Every row comes from one small tree of marks. The marks that hang from a mark follow it in brackets, in alphabetical order. Every link used is in the known rows. Which tree was each row made from?
Known rows
punef(kego talop): [ 12  -7   9 -30  -5  28 -21 -14   1  30 -39 -10 -29 -33 -33  73  20  -3
 -43 -19   1]
bediri(kego): [ 11  -3   4 -35   5  -7 -23 -11   2   4 -28  22  -4 -32 -34  14  18  -8
 -53  14   7]
bediri(kego(tuvod(zuget(punef)))): [ -7 -15  -8  -7  -9 -13 -25 -11  -2   0 -41  41  -9 -49 -17   8   9 -21
 -53  15  17]
tuvod(zuget(punef)): [  6 -10  -3  -3   4   8 -14   5  -2  12 -62  33 -22 -51 -34  -2   6 -23
 -50  16   8]
zuget(punef(tomonuv) tuvod(kego(bediri))): [-13 -31  -4 -12   0  25 -18 -12 -30  21 -63  21 -41 -84 -14  23  14 -26
 -61  21  44]
tuvod(zuget(bediri)): [ 10  -7   0   5   7   0 -30  18  10   4 -49  47 -24 -45 -27 -12   8 -10
 -50  16   1]
figub(punef(kego(tuvod(zuget(bediri))) talop)): [  5   5   0 -17 -18  22 -36  -7  -9  21 -53  -9 -33 -45 -10  56  35   4
 -47  -1  22]
figub(nika): [ 20  -9  -1 -31  19   1 -22  -4  -1   5 -37  -6  -5 -27 -54  29   5  -7
 -18  37  18]
talop(punef(kego tomonuv)): [ 10  10  23 -27   7  18 -10  -6 -16  20 -39  -8 -37 -40 -39  44  11  -1
 -42   3  21]
punef(kego(tuvod) talop tomonuv): [  4 -21  20 -17   2  34 -30 -27 -14  19 -47 -11 -45 -51 -13  81   7  -5
 -41 -21  19]
kego(tuvod(zuget(bediri punef(tomonuv)))): [-10 -17  -4  23   8   3 -30   3 -13  -1 -59  46 -32 -68  -3  10  -2 -18
 -42  12  22]
talop(punef(kego)): [  6  16  10 -22   0   8  -8   0  -6  22 -34  -1 -26 -34 -41  41  13  -3
 -39   3  14]
nika(figub): [  4  -6  10 -23  26  -2 -22  -5   4   5 -35  -5   8 -31 -63  41  -3 -10
 -24  22   4]
figub(punef(kego tomonuv)): [ 16  11  17 -45  -3  26 -33 -21 -24  14 -48 -31 -32 -41 -31  44  25   3
 -51   8  24]
zuget(bediri(kego) punef(talop) tuvod): [-22 -27 -13  -2   5  15 -16  16 -33  30 -49  43 -35 -80   0  42  46 -22
 -65  -5  32]
kego(bediri tuvod): [  0  -7  -6  14   8   8 -47   1   5  -2 -50  32 -21 -56  -6  19  -2 -10
 -31  30  28]
talop(punef): [ 11  17  13 -19  16   6  -8  11  -2  17 -42   8 -21 -35 -35  25  14   4
 -31  16  15]
dolaz(tomonuv): [ 31  -5  14 -39  37  10 -28   1 -15   1 -33  15 -11 -42 -39   7  -9   2
 -43  18 -14]
tuvod(zuget): [ 10  -5   3  -7   2  -1 -26   3  14   4 -54  30 -15 -38 -35  -9  -1 -16
 -45  18  -3]
figub(punef): [ 18  18   7 -38   5  13 -30  -4 -10   9 -51 -15 -16 -36 -27  26  28   7
 -40  21  16]
nika(figub(punef(talop tomonuv))): [ 13  -2  19 -37  23  23 -26  -9  -8  12 -48 -32  -8 -35 -49  62  20   5
 -27  22  21]
tuvod(kego zuget(bediri punef)): [  9 -24 -13   8 -13   8 -13   1   2  13 -52  59 -36 -59 -24 -10  18 -10
 -66  22  19]
zuget(bediri tuvod): [-17 -10  -2   1  13  -3 -36  18 -13  10 -42  37 -24 -65 -10  14  15 -17
 -50   5  13]
tuvod(kego(bediri) zuget(punef(talop tomonuv))): [ 19 -32  -6  -2 -15  34 -19  -8   8  19 -67  39 -44 -61 -19   5  19  -9
 -64  32  33]

Which tree is each row?
[  2 -24  15  -3  -4  32 -34 -18 -10  18 -52   6 -51 -56  -9  65   9  -8
 -47 -18  20]
punef(kego(tuvod(zuget(bediri))) talop tomonuv)
[-13 -37  -2  -1   9  33 -14   5 -37  30 -59  34 -56 -90   3  44  35 -12
 -63   0  41]
zuget(bediri punef(talop tomonuv) tuvod(kego))
[ -9 -36  -1 -13   1  39 -16 -11 -26  30 -68  15 -47 -84  -5  44  25 -19
 -59  12  45]
zuget(punef(talop tomonuv) tuvod(kego(bediri)))
[  3   3  13  -2  -4  17 -23  -3  -9  15 -48   9 -42 -51 -23  33   6  -8
 -43  14  34]
talop(punef(kego(bediri tuvod(zuget)) tomonuv))
[ -2 -12 -10  25  -4   4 -49   5  15  -4 -60  46 -23 -58  -5  -2  -6 -17
 -37  33  25]
kego(bediri tuvod(zuget))
[ -1 -23   5   6  16  39 -16   3 -42  28 -50  24 -59 -74  -6  68  30  -7
 -53 -14  34]
zuget(bediri punef(kego(tuvod) talop tomonuv))
[ 16 -27 -14   0 -21  27 -18  -4  15  21 -64  45 -37 -57 -22   3  21 -10
 -62  31  28]
tuvod(kego(bediri) zuget(punef(talop)))
[-21 -27 -17   5   0   9 -15   9 -32  23 -49  48 -39 -84  -8  20  26 -21
 -64   8  32]
zuget(bediri punef tuvod(kego))
[  6 -11  -6  10   8   9 -17  19  -7  12 -58  50 -31 -58 -25  -5  15 -17
 -55  15  12]
tuvod(zuget(bediri punef))
[ -8 -13 -10  11   8  15 -16   6 -38  20 -41  38 -41 -69 -17  45  21 -16
 -53  -6  25]
zuget(bediri punef(kego(tuvod)))
[ 13   9  20 -20   6  25 -17  -2 -12  21 -41  -2 -41 -44 -35  40  13  -1
 -43  12  30]
talop(punef(kego(bediri) tomonuv))
[  4 -14  -9   4   1   3 -18  14  -7  11 -51  56 -27 -56 -24  -7  22 -19
 -64  16  15]
tuvod(zuget(bediri(kego) punef))
[-25 -18 -13  -8 -11  17 -21  -6 -31  27 -55  14 -30 -76 -24  40  15 -40
 -59   3  30]
zuget(punef(kego(bediri)) tuvod)
[-13 -31 -14 -10  -8  28 -14  -4 -15  33 -64  23 -36 -77  -8  42  28 -20
 -56  12  37]
zuget(punef(talop) tuvod(kego(bediri)))
[  3   4   8 -35   5   6 -27 -14  -7  11 -36 -28   1 -31 -61  58  13  -6
 -34  20  15]
nika(figub(punef(kego)))
[  1 -17  -5   5 -21  26 -39 -10  11  22 -52  15 -35 -49 -12  58  13 -12
 -45  -4  18]
punef(kego(bediri tuvod(zuget)) talop)
[  1  -6  15 -31   8  19 -30 -19 -12  14 -45 -34 -12 -39 -45  76  14  -1
 -31  13  24]
nika(figub(punef(kego(tuvod) talop tomonuv)))
[ -3 -18  -9  26   2  16 -42   3  -2  -1 -66  44 -33 -69  -2   5  -2 -21
 -42  32  37]
kego(bediri tuvod(zuget(punef(tomonuv))))
[ -5   9   3   3  -8   0 -16   5  -6  17 -39  21 -32 -46 -25  34   9  -8
 -41   3  19]
talop(punef(kego(tuvod(zuget(bediri)))))
[-23 -17 -11   7  15  10 -18  20 -38  21 -53  42 -35 -83  -9  24  25 -26
 -57   3  27]
zuget(bediri punef tuvod)
[ 31  -4  12 -51  14  35 -30  -9 -16  16 -55 -45 -27 -32 -34  60  37  14
 -24  38  42]
figub(nika punef(talop tomonuv))
[  1  -2   4 -23   0  16 -34 -11  -2  16 -43 -25  -7 -38 -45  72  19  -3
 -31  20  25]
nika(figub(punef(kego(bediri tuvod) talop)))
[ 18 -16  26 -35   7  42 -22 -23 -12  26 -45 -20 -44 -42 -29  77  17  -1
 -46 -18  12]
punef(kego talop tomonuv)
[-17 -28   1 -13  -1  41 -20  -9 -36  35 -65   0 -48 -81 -13  64  24 -31
 -59  -6  39]
zuget(punef(kego(bediri) talop tomonuv) tuvod)
[  8 -21  16 -10  -1  45 -41 -21  -9  21 -51  -5 -50 -56  -9  75  13  -4
 -43  -6  32]
punef(kego(bediri tuvod) talop tomonuv)
[ 18   6  -5 -48 -12  12 -31 -17 -16  15 -38 -40 -14 -26 -52  53  27  -1
 -31  34  33]
figub(nika punef(kego))
